(in the rows, 128 means zero)
Known rows, with every step that occurs
retu -> podu -> vaditu -> nezeke: [144 137 131 134 133 161 138  98 142 108 116 162 131 151 157 176 139 139
 112  82 105 169 117  92 164 149 174 147  88 135  66 119 155  84 160  89
 106 174 143 129 110  90 155  93  97 159 144 102 142 126 114 123 195 145
 136 138 139 136  98 112 127 160 143  91 108 118  97  86 184]
podu -> retu -> nezeke -> nukas -> tuvir: [ 84  99  93  70  59 122  63 126 104 102 165  98  84 104 100 140 147 137
 113 193 158  89 158 160 115 120  57  95 149 165 158 145  96 102 102 189
 140  96 104 113 153 155 127 155 169 111 126 148 106 130 163 150 105 119
  94 165 167 116 113 171 125  88  92 166 144 152 117 169  97]
tuvir -> vaditu: [135 130 144 148 172 109 175 113 119 122 136 182 144 193 132 109 151 110
  94 118 136 157 110 115  97 119 150 146  78  67 149 146 133 129 143 100
 145 121 143 131  70  96 125 105 110 149 130 144 116 147  81 112 119 106
 158  75 134 171 169  77 149 122 110 125 142 109 130 125 151]
vaditu -> nezeke -> retu -> podu -> nukas -> tuvir: [134 111  77  74  75 138  78 118 128 121 118  96 141  71 138 187 119 118
 182 189 121 104 146 111 165 102  51 133 124 201 108 126 124 147  96 152
  92 102 164 111 161 186  81 151 127 110 144  99 142 141 196 173 149 165
 118 145 161 103 127 192 130 129 108 100 126  94 137 119  84]
nukas -> podu -> retu: [138 122 131 157 146 159 142 155 146 178 103  74 136 100  89 147 161  73
 140  91 114 138  97  62 125 109 127 119 116 110  82 118 126 145 129 167
 158 116  94 120 135 131 130 167 155 166 111 126 137 116 152  93 116 162
 185 109 134  96 119 112 123 131 140 147 150  79 153 163  82]
nukas -> podu -> retu -> nezeke: [126 121  92 165  93 147 105 132 150 151 124  82 144  71  92 148 160  91
 137  98 126  99 136  76 123 124 126  80  82 130  66 133 118 136 141 169
 140 108  95 116 166 147 185 155 157 160 120 131 130 104 136 132  99 156
 189 186 131 100  95 101 128 122 138 149 139 120 130 163  97]
tuvir -> nukas -> podu: [131 191 181 134 165 103 153 176 100 146 178  87 119 117 144 137 100 126
 161 115 117 135 141  97 131 121 161 147 140  98 170 103 146 213 107 133
 157 142 104 134 156 127 126 161 120 178 135 123 125 166 113  98 118  83
 187  80 109 138 214 109 133  88 117 135 162 108 165 146 118]
nezeke -> vaditu: [151 128 147 173 169 172 148  78 113 110 138 169 145 210 129  82 132 117
  64 111 147 142 114 143 107 136 175 149 107  89 129 129 133 130 126 116
 124 125 123 114 113  91 133 101 124 141 146 140 119 122  87  99 102 125
 127  67 139 136 152 109 120  97 142 129 132 109 109  96 165]
vaditu -> tuvir: [135 123 155 100 144 117 124 129 136 121 100 175  94 148 132 118 149 111
  73 120 150 193 131 106  91  95  81 183 109 118 130 139 125 135 115  61
 143 123 127 141  91 103  69  98 100  98 159 138 120  84 104 129 126 120
 118  73 146 141 154 171 137 128  60 152 156 135 139 146 116]
vaditu -> podu -> nukas: [145 166 180 100 161 162 149 156 159 131 143 104 111 146  77 131 110 146
 134 114  86 181 104 131 148 146 157 149 153  91 120 116 155 204 122  99
 109 123 124 131 102 119 107 144 113 147 130 137 123 118 131 123 154 124
 193  71 103  80 148 154 154 151 105 150  94  93 133 133 114]
nezeke -> nukas -> tuvir -> retu -> podu -> vaditu: [114 122 108 125 120 138 132 158  97 159 142 108 128 164 169 163 122 140
 200 189 122 102 103 142 166 113  91 152 204 149 153  98 125  48 142 186
 115 147 199 121 142 134  82 145 133 111 124 115 158 187 141 126 160 116
  19 147 156 150 110  87  73 123 152 126 116  90 106 137 105]
nezeke -> vaditu -> podu: [171 152 164 176 158 180 164 130 146 126  89 146 154 154 107 121 114 123
  92  79 117 140  96 151 119 146 220 149 121 100 102 131 143 131 139 103
  88 142 134 133  86 114 158  96 103 142 130 133 124 104 105  81 120 144
 170  89 103 105  98  99 126 154 164 104 112 124 135  91 163]
nezeke -> vaditu -> tuvir -> nukas: [115 115 169 130 170  45 138 109  89  97 150 165 113 165 187  77  96 171
  73 175 168 133 161 164  79 131 132 191 140 118 200 124 116 150  76  75
 141 156 117 157 147 104  90  87 119  90 140 138 122 146  80 121 138  78
  58 104 101 152 188 202 123 104 119 124 131 155 116 106 164]
nukas -> podu -> vaditu: [158 136 154 194 169 156 132 139 141 165 123 105 132 183 141 127 138  99
 116  88  88 160  75 115 116 130 186 168  94  92  95 112 156 117 137 121
 157 131 123 129 101  99 133 119 120 150 135 111 138 136 117  82 149 122
 142  95 133 122 114  94 105 125 155 135 116  95 118 114 145]
vaditu -> podu -> retu -> nezeke -> nukas: [111 149 114  90  95 155 116 162 159 138 139  88 104  81  72 169 125 157
 113 117 131  99 154 148 154 159 154  61 177 144 101 140 119 104 151 125
 104 131  90 116 153 168 188 158 166 127  88 163 128  84 134 144 110 149
 162 190 109  87  72 163 148 134 140 145 109 162 132 145  98]
tuvir -> retu -> podu: [154 149 115 143 131 190 184 133 139 168 126 143 164 113 149 162 158  80
 197  88 145 119 138  52 177 109 113 121 146 103  90 108 137 132 177 158
 104 156 189 107 153 118 105 163 118 148 153 110 144 141 130 140 102 146
 140 149 140 156 152  47 121 150 114 138 165  83 148 163 102]
nezeke -> nukas: [114 184 170  94 147 164 117 133  92 108 193 135  90 180 112 121 123 134
  85 129 146 150 142 137 128 135 130 140 181  98 175 128 142 159 108 128
 155 126 110 108 116 128 111 144 131 154 142 148 110 129  88 123  90  94
 147  53 130 156 191 157 141  68  97 166 145 126 149 132 121]
retu -> podu -> nukas: [141 161 155 109 153 181 135 139 129 117 173  98 107 180 119 167 130 136
 136 135 110 135 130  79 173 128 138 159 147 104  92 112 144 184  98 128
  95 161 151 109 142 116  80 153 106 158 159 126 116 157 119 139 150 120
 171  96 124 117 186 134 129 112 119 142 118  63 114 150  95]
nezeke -> nukas -> tuvir -> vaditu -> podu -> retu: [109 104 103 105 144  79 146 179 132 152  71 113 119 115  97 152 124 126
 133 206 121 105  89 160 109 134 125 121 172 129 165 148  92  70 135 153
 119 116 123 141  72 157 116 133 146 128  66 166 138 147 190  78 131 126
 124 106 133 108  74 132 134 152 166  96 105 142 136 158 115]
nukas -> tuvir -> vaditu -> podu -> retu -> nezeke: [121  68  53 136  89  79 149 146 145 134  47 142 148  83 107 144 162 117
 145 169 122  94 118 148 116 125 108  81  77 142  95 160  92  68 160 138
 106 105 130 154  86 144 144 113 131 108  86 148 123 127 183 123 137 152
 132 222 154 102  44  79 137 181 141  89 104 167 111 161 128]
nezeke -> nukas -> podu: [122 197 174 138 151 160 101 190 113 152 152  93 103 151 109 144 108 113
 132 116 117 127 125 105 117 138 151 142 189 120 159 112 138 184 122 146
 153 137 107 121 119 157 129 166 127 191 144 132 126 138 108 105  68 102
 164  65 105 136 177 119 128  79 142 148 141 103 157 132 105]
podu -> nukas -> tuvir -> retu: [107  93 134  71 119 129 126  98 109 131 162 127 125 133 117  94 138 111
 170 172 117 137 108 132 127  86  44 129 141 110 175 113 109 175 100 185
 159  65 182 116 127 108  26 167 148  85 131 113 130 175 161 157 117 118
  71  86 155 108 189 141 107 128  71 175 135  89 141 165  89]

Rows
[113 198 130 132 110 145  65 173 111 130 170  82 103 114 122 133 117 132
 148 118 133 109 161 119 134 146 144  95 160 142 133 126 126 175 134 156
 136 146  93 117 162 162 174 154 128 163 139 131 113 124 117 137  82 106
 160 130 105 155 148 118 129  78 133 158 145 161 141 144 109]
retu -> nezeke -> nukas -> podu
[114 102 132 118 148  26 136 188 139 168 118  78 100  74 154 130 114 129
 130 167 141 125 136  85  90 107  79 164 134 144 160 103 107 159  70 121
 163 133  90 153 167 140 102 163 150 121 105 130 150 133 140 110 137 118
 115 147  98 116 147 197 121 125 119 137 143 103 167 168  87]
vaditu -> tuvir -> nukas -> podu -> retu
[113 128 132 104 139  85 162  73 128  91 112 215 146 126 133 115 143 116
 100  89 130 183 139 125 102 124 160 109  55 107 146 163 134 131 146  78
 153 131 134 123  79  91 154  84 100 153 123 129 113 126 118 135 130 111
 169  97 151 165 142 116 180 134 107  97 131 154 125  96 183]
tuvir -> vaditu -> nezeke
[154  86 124 135 154  69 137 150 122 157 150 121 136 141 233 158 123 162
 136 172 153  99 148 137 132 112  70 203 148 168 132 100 137  74 105  74
 114 159 150 153 180 155  90 106 125  79 135 122 163 148 103 140 178 126
  69 182 119 171 123 177 100 125 150 103 134  84 115 112 114]
nezeke -> retu -> podu -> vaditu -> tuvir -> nukas
[111 136 109 183 128  39  79 147 104 107 123 113 121  98 191  85  90 167
 127 154 155  85 171 139  74 144 130 151 115 167 156 125 113 161  77 110
 117 178 102 164 190 147 158  84 108  97 136 122 117 140 110 137 135  97
  72 199  87 167 142 148 113 115 161 104 127 210 123 109 150]
retu -> nezeke -> vaditu -> tuvir -> nukas -> podu
[101 126  78 123 110  84 154 155 138 132 119 127 120  92  88 151 131 169
 123 151 127  83 153 171 136 168 152  57 146 130 132 152 104  70 170 106
 106 135  89 135 114 156 194 127 156 136  70 169 132 108 137 129 120 140
 152 195 104 121  70 121 154 145 175 113  98 176 120 140 135]
tuvir -> vaditu -> podu -> retu -> nezeke -> nukas
[ 98 138 126  99 107 126  94 149 136 132 129  86 119  43  83 164 121 123
 140 104 128 141 141 108 133 131 138  85 150 149 134 129 127 136 128 146
 180 123  68  95 152 163 170 174 172 177  86 117 150 102 170 125 112 139
 158 128 117  99 122 190 133 110 148 138 130 126 162 129 106]
vaditu -> nezeke -> nukas -> podu -> retu
[157 123 100 182 100 171 148  93 155 134 113 160 190  74 134  99 123 132
 165  60 127  85 142 154 149 154 176  61 136 138  93 130 122  93 181 136
  89 134 160 133 150 121 181 122 133 105 128 114 133  96 109 157  94 154
 113 228 104 136  74  65 127 182 163 114 119 160 128 101 154]
tuvir -> retu -> nezeke -> vaditu -> podu
[139  90  95 166  78 144 122 118 136 124  62 139 171  80 133 101 112 116
 181 122 128  76 119 175 136 128 126  79 116 160 112 135  99  88 159 164
  81 125 189 152 141 136 158 116 124  73 126 112 134 121 154 141 107 150
  68 226 138 126  67  66 111 176 158 106 113 175 123 119 143]
nukas -> tuvir -> retu -> nezeke -> vaditu -> podu
[133 141 170  87 135 148 114 166 140 117 109  91  98 142  93 139 117 129
 143 179  87 158  91 135 142 123 123 172 140 123 138 132 129 187 100 136
  99 106 140 136  83 131  71 137 101 114 130 124 120 146 174 108 158 121
 150  55 128  68 141 165 132 145  97 144 100 100 136 152  94]
vaditu -> podu -> nukas -> tuvir
[150 143 166 153 171 148 154 105 147 115 131 120 135 174 102  96  99 163
 102 142 104 136 101 172 132 155 220 155 163  93 122 117 149 161 108 115
  98 133 125 123 118 112 124 113 114 124 126 136 123 127 132 109 154 135
 152  76  83  84 122 154 130 152 160 118  83 111 116  89 144]
nezeke -> vaditu -> podu -> nukas
[126 111 149 111 131 127 134  66 136  88 137 179 122 154 132 122 128 135
  74  69 102 201 109 148 137 137 167 141  59 108 118 138 153  91 147  77
 166 124 103 125  97  77 152  84 116 123 132 103 135 114 109 134 171 129
 120  92 148 123 118 152 136 135 105 124 113 130 105  66 193]
podu -> vaditu -> nezeke
[130 101  69 155 111  98 177 128 158 139  82 144 150  90  79 145 154 133
 122 118 121 110 131 138 126 148 147  64  96 110  74 156 111  73 188 111
 114 128 102 141 108 137 194 112 142 125  85 153 126 110 129 125 144 161
 178 215 116 111  47  76 157 179 151  98 112 159 123 149 140]
tuvir -> vaditu -> podu -> retu -> nezeke
[103 176 143  91 100 162  84 119 105  95 200 135  86 153 117 120 129 157
  89 124 155 122 183 157 128 145 122 101 157 127 154 142 133 147 123 131
 133 130 106 116 155 143 157 136 127 138 148 153  94 114  74 165  99 100
 135 127 133 148 161 141 158  56  97 169 153 173 124 125 126]
retu -> nezeke -> nukas
[108 117 139 149 150  77 103 170 129 192 111 112 132 110 160 103 116 135
 169 125 125 138 111 138 109 108  89 164 169 145 159 106 131  58 116 145
 171 131 153 131 135 133  89 139 145  98 109 112 168 129 134 130 136 130
  11 138 101 165  99 163  84 134 150 148 100 127 151 129 108]
nezeke -> nukas -> podu -> vaditu -> tuvir -> retu
[151  73 118 115 114 155 126  63 146 135 141 163 167 107 138 128 134 122
 109  73 123 168 120 165 132 117 120 114  64 145 108 141 148  69 154 108
 172  75 114 122 132 122 155  92 158 112 118 102 147  95 111 156 135 160
 129 128 156 121  77 166 140 136 127 132 132  99 128  47 162]
podu -> vaditu -> nezeke -> retu
[157 148 141 154 169 127 204 147 140 147  72 175 149 149 120 134 135 112
 124 100 114 162 101 130 122 136 184 135 105  74 125 149 144 128 166  90
 103 135 135 141  53 107 147  98  89 152 118 154 121 124 110 100 134 137
 188  87 114 146 117  67 162 173 140  93 114 139 144 130 158]
tuvir -> vaditu -> podu
[111 118 150  78 129 130  93 113 105 103 160 116  85 181 117 107 127 125
 106 200 107 151 103 145 118  98  75 171 118 115 164 125 121 191  80 151
 145  90 132 126 103 115  43 139 115 107 156 133 104 157 151 133 152 102
 116  35 168  94 176 156 126  93  72 163 129  98 113 156 100]
podu -> nukas -> tuvir
[145 125 103 136 108 166 137 153 113 146  84 129 149 119 153 169 149  72
 216 135 136 105 112  64 169  80  66 128 132 141 105 115 112 117 140 190
  92 133 217 118 120 127  72 163 100 128 157 106 142 152 155 130 125 139
 109 153 163 155 148  59 102 157 106 118 169  76 155 177  90]
nukas -> tuvir -> retu -> podu
[126  81  81 157  73 140 106  66 118  96 115 158 168 118 157  69 140 111
 151 134 155  67 140 158 109 117  95  82 100 149 144 136  95  90 143 188
 118 101 171 135 159 119 128 118 133  75 141 114 119 142 137 155  98 124
  40 204 170 142 117  78 103 141 126 130 144 169 102 122 152]
nukas -> tuvir -> retu -> nezeke -> vaditu
[141 121 125 167 108 159 109  60 118  84 162 165 147 179 128  82 132 135
  64 103 147 114 157 160 112 151 171 111  74 113 110 145 120 123 138 133
 120 135 124 119 145 102 181 100 124 115 162 130 101 112  80 140 109 119
 127 147 143 148 131 102 118 112 141 123 135 171  99  80 171]
retu -> nezeke -> vaditu
[134 122 104  87  94 165 102  96 151 121 149 117 145  76 133 177 124 128
 170 129 126 131 174  98 174 123  96 115 139 177  92 122 150 151 111 127
 105 116 146  91 175 164 117 154 140 137 138  99 141 118 148 188 126 167
 168 137 122 112 131 191 140 126 121 107 125  78 139  95  91]
vaditu -> nezeke -> retu -> podu -> nukas
[115  99 125 139 120  34  94  94  85  69 160 173 109 131 186  67  88 195
  74 167 177 102 186 170  83 144 113 146 100 154 173 138 117 128  85  87
 116 172 106 161 178 112 138  71 114  62 154 133 106 129  71 155 128  79
  65 173 104 174 167 189 128  96 118 117 124 197  94 106 171]
retu -> nezeke -> vaditu -> tuvir -> nukas
